Each row was made from one path, in order. Every step used is in the known rows, and no mark comes twice. Write each row's path.
Known rows
mifu lakuz turu sataz: [ 10.2  13.8  -7.6   2.4 -15.0   0.4   3.9   7.4  20.2  -6.0 -22.2  -9.1
 -13.3  42.0  27.2   1.7  13.9 -21.7  -7.2   5.7  10.1]
vuzezu gusa turu sataz mifu: [ 10.6 -12.8  -7.1   0.4   8.0   7.3  11.8   5.8   1.4 -20.1  -5.2  15.6
  -1.6  67.7   0.8  12.5   6.1  -5.4  11.7  -0.7  -5.9]
turu sataz mifu: [  8.3  -2.5 -15.6   2.0  -7.5   9.7  16.9   5.9  22.0 -14.2 -20.5   1.5
  -0.3  48.6   9.4   3.3   3.5 -22.3  30.8 -10.8 -12.9]
vuzezu sataz mifu gusa turu: [ 11.8  -2.6  17.5  12.5  21.8   2.1  -0.5  16.9  -7.0 -27.0  13.5  18.0
  -7.9  42.0   6.2  14.6   6.1  -1.8  15.8 -24.8 -11.7]
lakuz vuzezu: [  4.8  10.4  -4.0  -3.8  -5.6  -4.4   4.9  10.8  23.9   8.7 -13.2  -2.8
  -0.7  22.7  10.8 -16.1 -10.9  -9.0  25.0  -5.5  -0.9]
mifu gusa turu sataz: [ 18.2  -3.9   5.7  -1.6   3.5  -1.7   4.3  -2.1   8.0 -16.9   2.5   8.2
  -6.7  36.9  -5.3   9.5   5.1 -17.7   6.8   4.8  -3.9]
gusa turu: [ 27.3   0.4   3.6  -9.9  -1.5   6.5  -0.7  12.6   0.6 -10.5   6.3   2.0
  -7.4  32.8  -1.2  -6.0   3.8 -10.9  -9.3  -3.7   2.7]
gusa mifu: [  9.7   1.2  -9.8  -6.6  -7.1   5.2   9.3   2.3  23.0 -11.6   1.5   1.3
 -11.3  30.1   9.3  -2.4  13.5  -9.8  31.2 -17.2   3.2]
gusa mifu sataz: [ 15.9   3.2  -4.0   4.4   3.1  -1.3   5.9  -2.6  15.4  -9.7  -0.5   4.9
 -15.5  28.5  14.3  10.4  14.7 -16.0  22.5 -27.8   8.4]
lakuz mifu sataz vuzezu gusa turu: [ 11.7  -3.2  11.2   1.1  16.5   2.0   3.2   6.9 -11.1  -2.6  -5.7  21.7
  -1.8  42.8   3.0  13.9   1.4  13.1   9.7 -20.0   3.1]
lakuz turu: [  6.5  13.3  -6.0  -9.5  -6.5   8.2   5.8   3.3   3.7 -18.3  -2.5   2.5
 -13.1  33.5  14.0 -13.9  16.8 -12.9  -4.1  -1.8  11.0]
vuzezu gusa mifu lakuz turu sataz: [ -3.8   3.0 -12.4   3.5  -5.6  -3.0   9.4  -3.3  22.1 -13.5 -13.8   2.2
 -20.1  59.7  29.5  13.1  28.3  -3.0  15.1   4.1  18.4]
turu sataz: [ 16.1   0.7 -12.3  -5.1 -10.6   6.5  11.4   8.3  24.5  -5.8 -12.0   1.1
  -3.0  30.4   6.6  -4.6   4.9 -31.8  16.3   1.0  -2.6]
gusa turu sataz mifu lakuz vuzezu: [ 12.9  -3.8  -1.0  14.5  -7.4 -11.7  -1.1  12.3  25.4   8.1 -36.1  -9.7
  -0.6  53.5  21.4  12.2 -16.4  -1.9  18.8  -3.1  -7.2]
sataz vuzezu gusa mifu lakuz: [ -6.5   1.5  -0.4   2.1   7.9   0.0   8.7  14.5  18.8  -0.2  -8.4  -9.0
  -7.1  49.6  23.0  21.9  15.9   5.2  32.9 -25.6  -3.6]
vuzezu sataz: [ 16.9   9.6   1.8   3.0   5.5   8.4   3.2  29.1  11.2  -7.5   5.9   8.8
  -7.5  18.8  15.1  -8.5   6.3 -23.5  11.9 -16.2  -3.1]
turu sataz vuzezu gusa: [ -3.5  -3.8  -8.6  -2.9   7.2   9.0  14.6  11.8  15.4  -6.0 -15.3   6.4
   1.3  46.5   7.0   8.5   9.7 -20.4  28.0  -3.2 -12.9]
sataz turu: [ 20.2   7.9  -7.3 -27.5 -15.1  -4.7   6.9   8.6   7.8 -12.7  11.6   2.7
  -1.3  23.5   7.0 -16.4   8.1  -7.2   4.7   1.8  12.2]
lakuz vuzezu sataz mifu: [ -2.0   4.8  -1.2  14.8   5.9  -2.2   4.7  23.0  20.6  -1.4 -17.6   8.1
  -1.9  31.7  24.1  -6.2 -10.4  -5.1  41.3 -22.3 -12.2]
lakuz mifu: [ 12.4   6.0  -5.8 -11.8 -14.8   7.4  12.7   9.9  20.0   2.8  -7.2   7.9
   1.5  25.2   5.5 -18.1  -0.5  -0.8  24.0 -12.6   3.7]
gusa turu sataz: [ 28.5  -5.8  -5.3  -4.3  -8.1   5.9   1.4   7.3  11.3 -11.4  -7.1   5.5
  -6.6  36.8  -0.1   0.7   1.6 -24.4  -1.5   7.8   0.1]
sataz vuzezu gusa mifu: [ -9.6  -4.5  -5.8  -5.4  10.2   6.1  12.4   5.4  12.6 -12.1  -1.6   5.5
  -6.8  45.2  10.3  11.5  17.9   0.1  43.5 -20.6  -5.7]
lakuz vuzezu gusa mifu: [-11.4  -0.5  -9.0  -2.6   4.0  -8.1  10.7   0.7  25.1   2.1  -4.7   8.3
  -6.4  40.7  13.5  -4.5   3.7   9.4  48.2  -7.2   7.6]
mifu gusa: [  6.1   9.5   5.4  -7.0   8.0   1.1  10.1   4.7   9.8 -12.0  12.1   0.7
  -2.5  26.9  -0.3  -1.8  11.4 -13.5  16.7 -15.2  -5.8]
turu sataz vuzezu: [  7.3  -1.1 -11.0  -0.2  -5.7   8.2   9.6   9.5  23.1  -6.1 -24.9  -2.8
  -0.5  32.0   9.2   5.5   3.3 -29.6  27.2  -6.3 -15.6]

Which path is each row?
[  2.0  15.7   2.8  16.7   2.8   4.3   0.8  27.0   4.5 -16.8 -11.6  -1.0
 -15.2  47.8  39.1   6.2  13.5  -5.0   1.7 -23.4   2.2] : vuzezu sataz mifu lakuz turu
[ 20.2   8.3  -1.2 -14.8  -5.4  -3.2   0.0  23.7   7.0 -15.3  15.2  13.1
  -7.3  17.1  17.4 -14.4   7.9 -11.9   7.7  -3.1  11.3] : vuzezu sataz turu
[ 10.0   6.5   1.6   5.0   2.1   3.6   7.4   6.4  10.5   4.7 -20.7   9.2
  -0.3  23.9  11.7   5.6  -2.4  -4.9  26.7 -30.2  -4.4] : lakuz mifu sataz vuzezu
[ 19.2  -8.1  -2.7   1.2  -2.9   6.7   1.2   8.5   9.7 -11.9 -19.6   1.2
  -4.9  38.1   2.9  10.5  -1.2 -21.3   9.0   0.3 -10.7] : gusa turu sataz vuzezu
[ -7.5 -10.9 -13.8  -0.6   3.8   5.7  14.8   0.3  25.0 -12.8 -16.3   9.3
  -7.3  49.8  12.3  16.8  16.1 -10.4  51.0  -8.2  -7.2] : turu sataz vuzezu gusa mifu
[ 13.9  -1.1  13.0   3.3  26.6   1.5  -0.9  11.6 -17.6 -11.3   0.2  12.3
  -6.5  45.1   3.1  21.5   8.0  -5.7  -5.1 -18.6  -1.6] : mifu sataz vuzezu gusa turu
[ -9.5   8.5   0.1   8.1   7.8  -9.9  12.3  19.2  18.6  11.8 -18.5  -8.5
   5.0  56.1  24.0   6.2  -5.2  12.0  28.2 -19.5  -5.2] : sataz mifu lakuz vuzezu gusa
[  3.9  12.0  -5.8   0.4 -12.3  -1.6   1.6   1.6  18.6 -12.3  -8.7  -9.8
 -21.7  41.9  31.5   4.2  23.0  -0.7   9.1 -12.5  16.6] : gusa mifu lakuz turu
[ 12.7   3.3  -9.8   8.7  -9.0   3.7  13.1  15.1  27.5  -0.9 -26.4 -14.0
   0.1  52.0  22.4  12.5   3.4 -18.7  19.7 -16.4 -12.1] : turu sataz mifu lakuz
[ -9.2   3.3  -6.8   4.6   2.3   2.6  14.4 -13.0   9.4 -33.1 -13.5   8.1
 -10.8  56.1  13.5   8.9  17.9 -10.7  25.2  -4.6  -3.3] : lakuz turu sataz mifu gusa
[ -0.6  -1.4  -5.5   4.3   4.5   2.6  18.4  -4.1  19.6 -20.0  -9.9   5.1
   0.0  47.8   4.9  12.3   7.8 -16.9  37.6 -15.8 -17.3] : turu sataz mifu gusa
[  6.7   1.4  -2.1   1.5  16.3  -2.0  10.9  -1.6   7.5 -10.8   8.2  15.0
 -14.2  41.4  11.6  14.6  20.8  -6.2  23.4 -24.2   9.3] : vuzezu gusa mifu sataz
[ -6.3  10.5  -3.1  -1.7   0.2  -1.7   7.3   3.6  11.2 -12.2  -0.5  -0.8
 -19.5  55.6  29.6   7.2  29.8   8.3   8.6  -8.2  20.5] : vuzezu gusa mifu lakuz turu
[ 10.3  -7.9   7.6   1.8   7.6   0.5   2.2  -0.6   6.2 -17.1 -10.5   5.0
  -4.4  37.3  -2.5  19.2   2.7 -16.7  18.6  -3.0 -15.3] : mifu gusa turu sataz vuzezu
[ -0.3   2.8 -16.6   3.1  -9.9  10.0  11.6  -4.4  12.9 -27.6 -24.1   6.8
 -10.5  56.6  18.5  -0.3  14.1 -17.0  15.6  -0.8   0.2] : lakuz turu sataz mifu
[ 21.0  -9.9  -8.3   3.0  -4.9   8.2   6.6   5.0   9.5 -19.5 -15.6   6.2
  -3.2  53.2   3.0   7.5   0.7 -15.1  11.5  -3.7  -8.4] : gusa turu sataz mifu
[ 25.8  11.2  -1.8 -14.6  -4.2 -10.1   2.6   3.0   0.0 -11.7   7.6   6.2
  -5.4  21.2  11.5  -3.3   9.2 -12.3  -4.3 -10.0  16.6] : mifu sataz turu
[-11.0   7.0   8.7  16.1  17.6  -8.2   6.2  15.0  17.0  -8.0  -8.3  11.9
  -2.2  31.5  18.7   4.6  -7.2   0.6  51.4 -25.5 -15.1] : lakuz vuzezu sataz mifu gusa
[-17.7  -6.9 -16.7   0.9   1.4   5.5  11.7 -11.6  16.4 -25.8 -20.8  13.7
 -18.1  58.0  20.8  14.4  25.8  -5.2  38.1   1.8   5.8] : lakuz turu sataz vuzezu gusa mifu
[ -9.1   2.7  -8.1  12.4   2.3 -10.7  13.6  13.5  30.0  12.2 -31.6  -6.1
   5.0  59.8  25.5  11.7  -7.6   0.2  36.6  -7.2  -8.3] : turu sataz mifu lakuz vuzezu gusa
[ -5.6   3.2  -2.8   8.1  14.0 -13.7   8.0  -3.8  18.8   2.3  -7.6  11.6
 -10.5  36.6  17.6   9.3   4.6   4.1  39.5 -17.8  10.3] : lakuz vuzezu gusa mifu sataz
[  1.4   1.6   7.9   7.9  10.6 -11.1   2.3  19.1   4.5   6.8 -13.3  -3.2
   1.6  62.3  17.8  10.1  -9.2  20.0  11.3 -11.4  -2.1] : sataz mifu lakuz vuzezu gusa turu
[  8.6  -3.9   7.0  -7.7  15.6   7.1   4.2  15.7  -9.1 -11.5   2.1   7.5
  -2.9  47.1  -0.3   8.1   8.3   0.6   2.7  -7.8  -6.3] : sataz vuzezu gusa turu
[  2.7   6.6   4.9   2.7  24.0   3.2  10.9  12.8  -3.6  -5.7  -3.4   6.5
  -2.6  38.4   9.8  17.1  12.0 -12.7  12.1 -27.2  -6.7] : mifu sataz vuzezu gusa
[  9.6  -2.2  10.3   0.6  13.2   2.5   6.6   0.9  -5.4 -24.7   8.7   6.7
  -3.3  49.8  -2.1  12.3   6.2   3.5  13.8 -19.8 -10.6] : sataz mifu gusa turu
[15.8 -6.7  3.7 -4.1 -6.5 -0.7  7.3 -6.4 14.6 -8.2 -4.8 19.3 -1.8 35.3
 -4.8  1.2 -0.6 -0.2 22.0  3.7  0.7] : lakuz mifu gusa turu sataz
[ 10.9   1.1  -5.0 -14.1   5.0 -13.6   8.7  -6.5   1.7 -17.8  18.1  17.9
 -12.5  38.7  13.7   7.6  21.6   6.5  19.2 -10.9  24.4] : vuzezu gusa mifu sataz turu
[  5.9   9.0   1.8   8.2   2.2  -4.9  -0.8  27.4  22.7   6.1  -9.7   8.4
  -4.9  13.4  20.0 -13.1  -9.9 -13.6  28.4  -9.8  -3.1] : lakuz vuzezu sataz
[ -1.5   3.4 -12.0   0.2  -7.1   9.9   6.8   0.4  13.6 -20.0 -28.6   1.1
 -11.4  39.5  17.4   1.7  13.1 -23.9  14.5   4.3  -1.9] : lakuz turu sataz vuzezu
[  7.2   5.9 -13.5  -3.5 -13.4   7.7   8.3  -1.6  15.8 -20.4 -15.7   5.1
 -14.3  37.8  14.8  -7.9  14.3 -26.0   2.8  12.0   8.7] : lakuz turu sataz
[ 18.0  -8.3  -2.8  -6.8   5.3   4.8   7.2   8.8   2.2 -12.3   2.8  16.1
  -5.3  50.4  -2.7   2.7   8.0 -14.4  -1.1  11.6   2.4] : vuzezu gusa turu sataz
